Each row comes from the steps of one path. Every step used is in the known rows, and no mark comes twice. Write the path behind each row, first mark first.
In the rows, 128 means zero.
Known rows
tekagiz, lovigur, bolub, dilis, kobet: [151 131 104  97 140  92  72 125 114 187 116 164 103 126 148 141 157 129
 125 132 175 119 109]
bolub, dilis: [144  90 101 150  95  98 106 112  92 136 127 136 116 148  92 110  84 127
 123 143 164 123  84]
musu, dilis, tekagiz, lovigur: [151 129  99 126 146 165  79  91 123 133 100 144 167 131 134 122 148 170
 178  74 115 113  97]
musu, sirik: [141 155 155 150 144  90 102 141 165 166 127 105 134 159 143 144 175 139
 172 106  96 128 124]
sirik, musu, dilis, tekagiz: [122 159 165 134 154  99  90 112 146 158 104 158 124 149 100 109 102 136
 191  94  95 113 104]
muvi, lovigur, bolub, sirik, musu: [111 142 171 162 216  71 135 113 195 171  80 149 144 113 124 105  73 118
 145 158 169 177 120]
lovigur, bolub, sirik: [115 137 150 140 184  99 133 152 151 169  74 131 151 138 137 129 105 121
 153 165 159 148 133]
tekagiz, lovigur, bolub: [132 114  83 109 165 155 102 124 126 165  85 141 168  73 166 135 153 154
  96 140 136 174 118]
kobet, lovigur: [103 138 129 116 152 118  96 127 124 136 113 158 137 144 149 107  74 161
 139 155 154 171 153]
dilis, kobet, lovigur, bolub: [101 149 125  83 181 104  79 153 129 190  86 175 125 103 182 136 123 144
 108 171 154 188 157]
sirik, musu, dilis, kobet, lovigur, bolub: [ 85 156 135 100 175  83  75 143 149 193  73 176 126  98 170 114 120 153
 113 164 153 194 141]
sirik, musu, dilis: [ 85 145 149 176 104  80 113 106 174 123  96 126 127 121  96  77 132 151
 149 102 125 145  88]
lovigur, muvi: [150 111 106 118 131  91 107 116 124 160 138 138 102 112 147 138 127 103
 101 160 139 154 133]
kobet, lovigur, muvi: [132 118 108 111 148  84  84 116 122 166 127 159 108 123 165 123  92 126
 110 179 156 183 151]
dilis, tekagiz: [153 148 150 101 170 134 101 129 112 162 127 160 123 154 123 145  99 119
 178 111  99 100 133]
muvi, lovigur, bolub, dilis: [134  77  93 138 129 100  91 112 102 141  90 150 108 117 117 131  87 115
  95 145 172 168  94]
sirik, musu, dilis, muvi, lovigur: [131 138 161 145 175 134 107  95 190  67 110 119  77 102 141 139 164  95
 153  92 133 174 132]
kobet, lovigur, bolub, sirik, musu, dilis: [ 69 152 159 178 139  62 103 116 184 147  64 138 143 132 109  71 105 158
 163 129 150 169 101]
musu, dilis: [ 90 130 130 158  75 110 107 122 146 102  98 113 121 137 107 100 161 148
 148  91 117 129  99]
dilis, kobet: [138 164 144  91 144  99  98 138 139 163 139 153  91 142 156 151 176 117
 143 115 146  99 145]
bolub, sirik: [125 140 159 154 165 102 142 138 154 141 100 123 145 167 121 123 100 121
 178 144 159 118 132]

Write each row's path
[163 140 139 115 181 130  90 136 121 133 136 122  94 100 141 129 130 114
 132 184 143 167 118]	kobet, lovigur, bolub, dilis, muvi
[125 156 184 157 233  79 135 115 204 163  90 141 133 101 129 110  90 107
 152 165 163 178 123]	dilis, muvi, lovigur, bolub, sirik, musu
[128 131 105 115 182 138  84 113 138 183  72 156 166  80 150 123 136 159
 127 127 122 168 104]	sirik, musu, dilis, tekagiz, lovigur, bolub
[119 145 154 161 209  81 132 109 187 186  84 146 168 107 124  94  82 140
 148 162 167 166 108]	tekagiz, lovigur, bolub, sirik, musu
[102 178 164 125 147  58  87 133 180 180  94 155 100 135 140 116 172 130
 164 114 153 124 121]	lovigur, bolub, sirik, musu, dilis, kobet
[177 109  83 121 154 159  78  86  97 148 116 152 163 138 126 128 111 160
 166 100 140 110  91]	bolub, dilis, tekagiz, lovigur
[130 178 187 150 183 113 113 131 190 121 113  99 104  93 128 108 173 115
 169 147 118 158 113]	lovigur, bolub, sirik, musu, dilis, muvi
[ 88 150 125  92 163  98  72 150 135 183  74 170 123 105 176 125 134 151
 113 157 148 187 148]	musu, dilis, kobet, lovigur, bolub
[131 125 132 105 200 146 107 133 153 125  89 136 100  72 174 163 160  96
 104 141 132 197 147]	dilis, muvi, lovigur, bolub
[171 138 140 120 169 132 101 137 122 129 141 110  92  93 134 136 147 103
 128 174 134 152 109]	lovigur, bolub, dilis, muvi
[107 174 160 123 127  67  88 122 172 160 115 151  92 135 133 115 178 134
 159  97 142 112 116]	sirik, musu, dilis, kobet
[144 124  93  96 188 158  88 123 117 180  83 156 166  85 163 144 138 151
 120 134 121 160 120]	dilis, tekagiz, lovigur, bolub
[165 121 131 115 149 113  86 117  88 167 125 165 116 168  98 134  67 120
 174 122 124  98 101]	bolub, dilis, tekagiz
[127 152 162 151 226  82 122 110 181 196  84 157 167 114 121 100  71 138
 165 158 157 157 109]	dilis, tekagiz, lovigur, bolub, sirik, musu
[115 136 163 149 196 108 119 139 176 130  63 123 123 129 143 138 137 106
 166 140 158 167 137]	musu, dilis, muvi, lovigur, bolub, sirik
[ 86 142 144 183 136  80 106 106 186 143  66 125 155 120 107  76 128 159
 162 113 144 154  84]	tekagiz, lovigur, bolub, sirik, musu, dilis
[142 128 120  96 142  81  75 126 122 173 112 170  78 134 147 152 147 107
 123 127 176 128 121]	muvi, lovigur, bolub, dilis, kobet
[143 123 106  99 145  61  64 115 115 185 131 175  87 137 165 129  99 120
 116 177 179 169 143]	bolub, dilis, kobet, lovigur, muvi
[180 133 125 120 175 149  95 125 121 128 137 110 107  89 140 134 157 115
 131 166 140 153 103]	tekagiz, lovigur, bolub, dilis, muvi
[ 93 154 156 133 185  78  99 153 161 177  60 151 141 153 151 118 109 140
 172 160 173 159 142]	musu, dilis, kobet, lovigur, bolub, sirik
[130 142 171 153 187 127 111  98 199  71 100 117  80 117 139 138 155  94
 170  97 145 170 133]	bolub, sirik, musu, dilis, muvi, lovigur
[136 137 117  92 156  70  71 122 129 182 132 172  91 131 178 134 115 121
 119 173 167 170 160]	dilis, kobet, lovigur, muvi
[ 86 176 160 123 162  65  71 126 162 163  95 172 119 161 151  96 103 161
 179 139 175 156 148]	bolub, sirik, musu, dilis, kobet, lovigur
[164 117  98 125 159 103  76  81 136 174 118 153 132 107 147 123 128 133
 140 129 134 151 107]	sirik, musu, dilis, tekagiz, lovigur, muvi
[116 146 129 101 148  83  65 125 113 164 120 180 106 161 152 115  87 152
 146 154 184 148 143]	bolub, dilis, kobet, lovigur
[146  80  70 138 123 118  88 109  89 161  98 144 145 108 119 116  98 146
 100 152 169 154  77]	tekagiz, lovigur, bolub, dilis
[144 136 121  95 133  77  78 137 114 188 121 165  87 134 144 144 148 115
 122 140 169 118 116]	lovigur, bolub, dilis, kobet
[184  97  78 115 148 112  72  87 104 175 129 156 128 119 146 137 116 125
 131 140 147 141 107]	bolub, dilis, tekagiz, lovigur, muvi
